Each row comes from the steps of one path. Every step used is in the known rows, and no mark comes twice. Write the path behind each row, first mark first.
Known rows:
N/R: [-17 -12 -20   2  -5  41  33   3 -28   5  -2  -8   1  16  10 -13 -26  -1
  17  24 -43  11 -14 -10 -23   4   4  24  12  14  30  33 -18  28 -13]
W/R/M/S/A/G: [ -2  61  -6  38  -7 -26   8  22   9  -7  30  -4  15 -45  27 -36  -7  10
 -24  32  -8 -13 -18  24 -14  28 -17 -18  28  25 -60  -6 -38  25  29]
B/S/M: [ 13 -64 -50  -9  -8  34  19  36 -62  -5   4  -4 -12  -4   3  14 -19 -11
 -22 -12 -30   5 -39 -29 -24  -1  32 -11   7  37  26  30 -60   9 -29]
N/R/U: [-12 -18 -29  -1  -8  35  20 -29 -21  -1   2 -12   4  15   2  -9 -21   5
  38  14 -44   0 -13 -18 -10   0  -4  19  19  10  46  16  12  22 -30]
U/G/A/W: [  2 -74   1 -16  12   7  17  24  -8 -13  -6   6  12  15  -6 -11 -24  43
 -59 -24  -2   6  19  -3  25  55  45  -1   5 -29 -17  19   6 -20  49]
J/A/W/R/N: [-28  -3 -10  43 -32   9  10   1 -11  -5  13 -23 -15  -6 -25  -6 -27  61
  -5 -22  -6  -2 -24 -31 -20   7  24  18  66  29   4  10  -5  60   0]
X/J/A/T: [-34  20 -31  -9 -21  42  44  27  -8 -14 -32  27   7  37   1  16 -33  25
 -16 -12 -33   6   3 -34 -53  21  51   2  13  20  36  60 -13  43  35]
A/G/U/R: [  6 -22   8   5  -8  13  -4  -4  15 -21   1  -1  -8 -27   6   4  -6  20
 -38  12 -29  -2  11  27  23  27  14   7  36  33 -14 -14 -10  17  39]
N/R/M/S: [-19  35 -18   6   6  11   1  -4 -35   6   9  -9  10 -20  27 -14 -10 -17
  23  36 -36 -23 -18  11 -30   5 -23   7  11  30   5  38 -13  10 -11]
E/F/Y/M: [-23 -63  -7   7 -21  82  42  79 -80  61 -42 -52 -13  48  -6  -7 -32 -20
  32  14 -32  18   2 -52 -46  14  74   9 -35  17  27   3 -42  16   9]
J/X: [-14 -36 -28 -17  -1  66  49  15 -27   8 -26   4   9  44  15 -11 -38   2
 -13  -3 -22  12 -10 -15 -36  36  27   4  -1  24   9  53 -25  19  -8]
E/F/Y/M/R: [-23 -76 -20  50 -20 108  46  77 -75  64 -39 -57 -10  62  -9  14 -34 -21
  37  25 -53  14  -4 -62 -40   2  67  21 -40  44  43  -5 -22  28   7]
G/A/W/R: [-13 -51  -9  25   2  16   6  17 -21  -7   4  -4  12  -5 -11 -19 -31  34
 -40  -2  12  16  -3   0  22  24  34  15  24 -18  -9   4 -17   2  20]
G/U/R: [  9 -41  -4   5  -4  33   8  -8   1   1  -2  -4  -5  -7   1  -1  -6  -4
 -14  25 -25  -6  -2   8   7  17   9  11  23  35  19   3 -13  16   2]
U/G/A: [ -1 -66 -24 -31  14  17  28  23 -20  -1 -15  16  17  30  -2 -21 -31  21
 -30  -6 -15   2   4  -7   7  35  29   0 -14 -17  18  19  12 -18  37]
M/R: [ -6 -47 -39  29 -11  64  50  16 -22  17   0  -6  -8  38   3   4 -25  -5
   1  24 -37  12 -22 -20 -21   7  17  15  -6  36  23  28 -12  33  -5]
X/J/A/G/U: [ -9 -16  -5  -9 -28  42  23   8   9 -28 -24  26 -13  32 -12   5 -13  34
 -30 -18 -31  -2  27   4 -25  15  38  -6  33  51   1  27  -4  40  46]
B/S: [ -4 -36 -38  -4  -6  21  28  30 -47   6   0  -7  -9  15   5  -8 -11 -11
 -21  -6 -22  11 -31  -6 -35  19  12   2 -17   9  18  51 -54  23 -21]
W/R: [-12 -19 -27  13  -8  32  21  13 -24  11   2 -11   2  16   0 -25 -33  -5
   2  19  -8  11 -26  -9 -19  10   5  14  24  20  15  12 -25  41 -11]
W/R/U/G/A: [  2 -60 -35  -9  15   5  -7 -16 -11 -11  -3   3  31  18 -15 -23 -36  24
  -3 -11  -8 -14  -4 -20  32  23   4   4  20 -13  44 -27  49  -6  15]
G/A/T: [-26 -17 -32 -12   0  16  35  29 -20 -13 -25  24  13   1  12  -4 -34  23
 -40  -5 -18  23 -10 -13 -11  22  47   8 -21 -40  30  29 -15 -21  51]
U/R: [ -3 -22 -14  -1  -1  30  21  10 -19  12   8 -11   0  -3   5  -7 -20   6
   3  34 -20  -3 -12  -1  -1  27  16  12  19  28  20  25 -25  34 -13]
J/A: [-16 -25 -30 -10 -31  27  49  32 -30  15 -10   7 -18  40 -16 -16 -19  28
  -2  -2 -18   8 -17 -39 -38  13  42   3   3  35  17  56 -32  53  -1]
E/A/W/R: [-15 -15  11  28 -19  21   5  16 -31   8   0 -21  18 -27   1 -14 -21   7
 -46   9  -4  10 -36  -5  -8  17  37  20  23  -3 -35  16  -2  41   6]
G/U: [  4 -51 -16  -6 -17  42  29   1 -10   0 -12   4 -16  20   1 -11 -10 -18
 -21   7 -21  13 -10  -1 -18  12  16   1   0  18   7  18 -19   2  13]
F/Y/M: [-13 -52 -22 -11  -5  70  49  61 -47  36 -33 -37 -19  43  -5 -14 -36 -27
  25   9 -37  19  13 -23 -37  21  59   5 -12   4  15  28 -46  21   1]
Y/F: [ -6 -31   3 -13 -13  67  46  32 -29  31 -19 -20 -13  37   1 -23 -23 -26
   1   4 -25  15 -19 -41 -47  13  48   0 -15 -15  18   2 -29  16  -4]
F/Y/M/S/A/G/U: [ 21 -10 -13  18  -6  29  36  65  -7   8 -21 -17  -9   3   9 -12  11  -7
 -29  14 -47  19  37  -1 -12  34  39 -20  -6  13 -51  -2 -63 -20  44]
Y/M/S/B: [ 16 -17 -60  -4  20  42  24  48 -70  29 -14 -16   1   3   2   6  19 -24
  -1   9 -48   0 -18 -21 -35  19  19 -11 -10  24   7  44 -62 -15 -43]
M/S/B: [  9  -5 -51  -6  10  23  19  34 -65   7   0  -6  -6  -1   9   4  20  -7
 -22  18 -30   6 -33 -10 -27  29  -6  -7  -6  27  11  47 -56  -6 -36]
M/S/A/W/R/N: [  9  29 -15  57  -8  -2  17   6  -2  -3  37 -23   8 -37  10 -17   4  29
 -22  20  -3   6 -22  -8  -8  29 -16  -3  47   9 -36   7 -36   7 -10]
X/J/A/W: [-17 -25  -6   3 -26  47  36  21 -11  -7  -9   7  -9  41 -17   5 -20  39
 -24 -13 -11   2  19 -18 -31  33  57  -2  35  36  -4  65 -23  50   9]
W/R/M: [-26  -2  -8  18 -11  18   8   0 -14  10  10 -17  -3 -10  11 -28 -41 -19
  12  18  -6 -16 -32  11 -32   3  -2   4  29  24   3   1  -9  44   1]
X/J/A: [-16 -18 -28 -16 -23  57  49  21 -22   4 -18  18  -4  54 -12  -3 -28  19
  10   2 -23  -4   2 -29 -49  14  39  -1  16  48  33  68 -18  57  -4]
U/G: [  2 -45 -16 -30   2  23  31  19 -14   5  -7  -1   2  35   5 -14 -24   1
 -20   1 -18   2  -5 -12 -14  42  16  -3   2   6   4  23   1  16  21]
M/S/A/W/R/U: [ 20   7 -27  47  -7 -10   7   1   0  -2  31 -15  18 -18   0 -20  12  23
 -26  21   2   3 -12 -17  17  42  -3  -9  35   8 -36   1 -32   5 -21]
Y/M: [ -1 -46 -34 -14  -2  58  52  32 -33  34 -16 -12  -6  29   0 -16 -26 -21
  16   6 -37  11  -3 -20 -38  12  49  -2  -7   8   2  38 -37  14 -15]
X/J: [ -7 -30 -18 -18  -3  70  44   5 -18  -1 -13   7   0  41  10  -5 -33 -16
   6  16 -22   5   8   1 -38  25  20  -2   9  23  24  52 -17  25  -6]
W/R/U/G/A/T: [-14 -20 -36  -2  17  -9 -11  -6   5 -30 -17  10  43   0  -1  -1 -39  31
 -27 -22 -18  -4  -6 -27  27  27  18   7  18 -40  47 -36  53 -18  54]
G/U/R/M/S: [  9   9  -1  10   7   2 -22 -14  -2  -2   9  -6   3 -42  18   1  12 -22
  -9  40 -20 -39  -7  29   1  21 -17  -4  22  52  -8   8  -7  -4   5]

Which path is each row?
[  1 -26  -2  13  -7  33   3 -33   6  -8   5 -16 -13 -28   2   7  -9   9
   7  15 -34 -16 -10   9  -3   6  -9  15  42  31  33 -13  12   8   0] -> G/U/R/N
[  5 -73 -30 -34  12  10  17  -9 -13 -10 -11  11  17  26 -10 -16 -26  27
  -9 -15 -16  -9   6 -17  24  35  21  -7  -6 -21  35   3  40 -19  19] -> R/U/G/A
[  5 -45  -5  13   0   0 -17 -16   9 -15  13 -24  12  11 -12  -8 -23  27
 -24 -18  -2  -8  -2 -15  27  47   9   2  53   0 -12 -29  32  19  11] -> A/W/R/U/G
[-33  10   1   8  -8  29  19 -10 -20   3   4 -13  -2 -10  21 -16 -33 -12
  31  22 -41 -16 -20  10 -39  -5  -6  15  18  16  19  23  -2  33  -3] -> N/R/M
[ -8   1  29  14 -11  -1 -17 -16  28 -24   8  -7 -12 -52  17   0 -14  10
 -26  12 -27 -28   6  45   8  24   4  -4  42  34 -27 -25   7  21  49] -> A/G/U/R/M
[  7 -79  -9 -17   8   1   4  -7  -2 -21  -2   1  14  12 -14  -6 -18  48
 -42 -33  -4  -4  19 -11  41  54  40  -7  10 -32   0   0  35 -27  30] -> R/U/G/A/W
[ -1 -12  -1  50 -19  14  36  27   8   3  25 -15   6  -6   1 -29 -19  20
 -40  17   4  23 -11 -12  -5  32  20   2  36  -2 -40   6 -52  37   1] -> S/A/W/R
[ 10 -70 -51  25 -12  77  41  24 -38   5   4  -5 -12  20  -2  26 -34  -9
   2  21 -45   6 -28 -44  -7  -8  36   2  19  63  29  11 -18  19 -14] -> S/M/R
[ -6 -53 -27 -21  19  14   3 -24 -16 -14 -11   6  30  18  -6 -13 -28  33
  13  -7 -43 -13   8 -21  27  15   1  13   9 -15  61  -4  53 -14  10] -> N/R/U/G/A
[-20 -46 -37  42  -8  94  53  34 -36  32 -23 -53 -25  35  -6  14 -40 -16
  56   7 -67   7  -3 -32 -40  -5  36  21   3  25  47   3   1  25  -6] -> F/Y/M/R/N
[ -6  13 -20  -8  -1   7  13  11 -30  11   7  -4  -4 -10  22 -17  -7 -23
   0  27 -12 -19 -24  11 -33  25  -2 -13  -5  27 -17  43 -24   2  -1] -> R/M/S
[ -5 -61  -1  11  16   1  -7  18  -6 -14   1  -2  27   6 -12 -18 -32  42
 -54 -16   8   3  10   1  35  42  29   8  32 -21 -11 -10  14  -4  42] -> U/G/A/W/R
[-22 -15  -9  27 -21  39  12  15  -9  -9  -3  -3   6  31 -22  -2 -30  38
 -17  -7  -3  -2   9 -18 -21  22  38   9  61  43   2  37 -15  68   6] -> X/J/A/W/R
[  0 -51 -49  25 -13  58  38 -17 -13   7   4 -12  -7  38  -7   7 -19   0
  19  16 -39   0 -23 -30  -8   9  10  11  -1  32  39  10  19  27 -23] -> M/R/U
[  3  -9  24   5 -16  14  -5  -2  -1 -16 -11   0  11 -55  10   6   0  15
 -52  18 -38  -9  -9  26  15  19  28  12  19  19 -28  -9  17  25  42] -> E/A/G/U/R
[-10 -48  -1  20  12   2 -11  -7  -4 -22   7 -14  18 -15 -10  -9 -36  52
 -32 -28  -2  -8   1   2  26  32  12  13  49 -23   4 -26  39 -10  40] -> U/G/A/W/R/N
[  8  29   2  23  12 -16 -42   0 -11 -31  11 -12  -7 -78  19  24  30   8
 -41  15 -40 -38 -11  47   8  29 -25 -14  40  51 -19 -19 -18  -7  16] -> A/G/U/R/M/S/B
[ -2  -1  -5  24 -18  38  43 101 -57  46 -21 -39   2  12  11 -16   3   8
  -5  26 -35  20  16 -38 -29  39  61 -16 -34  17 -35  -2 -70  -4  35] -> E/F/Y/M/S/A/G
[ 10   8 -11  22  15   4 -32  -3 -27  -8   8 -14  -4 -61  16  21  31 -19
 -19  28 -37 -41 -24  25  -7  17 -30  -8  29  53  14   0 -21  -8 -17] -> G/U/R/M/S/B
[-23 -11 -30 -13  20  -1   0 -18   0 -33 -24  13  43   3   9   9 -32  39
 -10 -21 -52  -3   7 -27  22  21  17  18   7 -41  62 -15  59 -28  49] -> N/R/U/G/A/T
[  7 -63 -41  10  -1  41  24 -16   0   1  -1 -10   7  48  -5   8 -21   5
   9   3 -44 -13  -9 -29   7  27   2   3   6  30  35  -4  49  19   3] -> M/R/U/G
[ 31  18  -5  27  -1 -12   7  14  22 -17  18  11  12 -43  19  -7  27  24
 -51  38 -29  -4  13  21  26  43  -5 -12  23  34 -44  -3 -44  -3  30] -> M/S/A/G/U/R
[-11   8   6  12 -21  34  -2 -27  25 -37  -5   6  -9 -16 -11  23 -12  57
   1 -11 -47 -31  25   8  -9   8  13   7  72  65  26  -4  27  44  35] -> X/J/A/G/U/R/N
[  6 -62 -61  42  -9  59  23  12 -50 -10  14 -21 -16 -12   0  42 -24   1
   9 -13 -59  -7 -52 -39 -28 -25   9   6  22  62  56   6 -16  15 -35] -> B/S/M/R/N
[  1  15  31  35 -17  -9  11  -6  49 -20  22  -2  -4 -60  23 -17  -5  17
 -33  25 -29 -20   9  34   5  24   2 -16  36  28 -39 -27 -17  25  49] -> S/A/G/U/R/M
[ -1  -7  13  13 -10  14  -5 -29  23 -30   9 -13 -17 -49   6  11 -11  35
 -15  -1 -38 -12   2  27  11  17  -3   8  53  27   3 -33  15  10  33] -> A/G/U/R/N
[  5 -93 -22  25   9  25   8 -10   4 -18   0  -4  18  29 -18  15 -19  47
 -36 -20 -24  -7  14 -22  47  42  33   8   9  -6  15 -11  57 -16  27] -> M/R/U/G/A/W
[ 12 -10 -35  11   0  44  62  78 -39  41 -16 -25   0  26   9 -22  -2 -23
  10  35 -37  19  15 -33 -34  34  40 -14 -23   8 -17  38 -79  -1  -7] -> F/Y/M/S/A
[ 12 -75 -66  33  -5  59  25  36 -57  -2   7  -8  -9  10  -1  37 -19 -11
 -12   0 -50   2 -43 -42 -18 -11  24   1   4  62  41  20 -40  21 -30] -> B/S/M/R
[  24 -116  -72   15   18   31   -3   10  -41  -25    0    4   20   12
  -17   38  -22   18  -18  -30  -50  -22  -21  -52   35   -1   24   -6
    2   34   70  -18   29  -21   -6] -> B/S/M/R/U/G/A
[-25  -6  14  35 -14   7  -5   3  -2  -2  17 -28  -6 -24   6 -18 -34   3
 -18   5   7 -10 -18  19 -15  23  14   5  48   9 -34  -3 -14  38  15] -> A/W/R/M
[ -9  20 -10  47   8  -9 -29  17 -42 -10  22 -33   0 -51   8   6   8   0
 -34   5  -3 -20 -36  16 -17  29 -15  -6  46  25 -28   6 -36  10 -19] -> A/W/R/M/S/B
[ -2  26 -10   4  10  -2  -7   2 -21  10  18 -13   9 -38  23  -5  -3 -11
   6  45 -15 -36 -17  21  -9  32 -12  -3  17  47  -6  31 -19  17  -8] -> U/R/M/S
[-21  33  -5  34 -10  11 -19   7 -14 -10   8  -4  13  -3  -5   2 -13  22
 -10   3   3 -37   3   1 -28  26  12  -6  59  60 -23  39 -11  50   7] -> X/J/A/W/R/M/S
[ 19 -80 -73  34  -9  52  15   5 -48  -7  11 -14  -5  11  -9  40 -14  -8
   7 -11 -52  -9 -46 -52  -2 -13  17  -5  11  58  59   1 -13  15 -49] -> B/S/M/R/U
[-18   0   6   5  -4  15   9  -4  -5   9  16 -17  -5 -29  16 -10 -27  -7
  15  32 -19 -29 -17  20 -15  21   5   1  26  30   7  15 -10  41  -4] -> U/R/M
[  0  52   9  35  -8 -13   4  -4  22 -24  14   6   9 -51  34 -18  13   5
 -22  29 -46 -15   4  31 -12  10 -28  -8  22  25 -45  -7 -19  -7  37] -> N/R/M/S/A/G/U
[ -1  43 -21  38  -4  -8  18  17  -8  14  28  -7  18 -27  23 -38  -8 -18
  -1  46  -5 -15 -30  -1 -27  17 -25 -14  18  26 -27  12 -40  26  -7] -> W/R/M/S/A
[-30 -60 -18  57 -24 108  45  51 -71  58 -33 -69 -17  41  -9  20 -37  -8
  63  16 -63   6 -13 -62 -49 -13  50  25 -20  41  59 -20   3  22   2] -> E/F/Y/M/R/N
[ -4 -14   3  20  26 -28 -38  14 -12 -16  10  -4  34 -30   6 -17 -15  25
 -49  -4  12 -31   5  19  29  47   2  -5  29  -1 -38  -9  21 -22  45] -> U/G/A/W/R/M/S
[  23 -112  -58    3   12   50   14   -2  -23  -18   -4    8   16   23
  -16   28  -35   23   -3  -10  -46  -17   -7  -53   42    4   36   -7
   16   31   57  -27   54  -22    7] -> S/M/R/U/G/A
[  8 -51 -25 -32  -1  16  19 -13  -6  -3  -4  -5   2  35  -2 -10 -20   6
   0  -9 -23  -9  -4 -24   0  41  10  -9  10   3  19   6  28  10   2] -> R/U/G
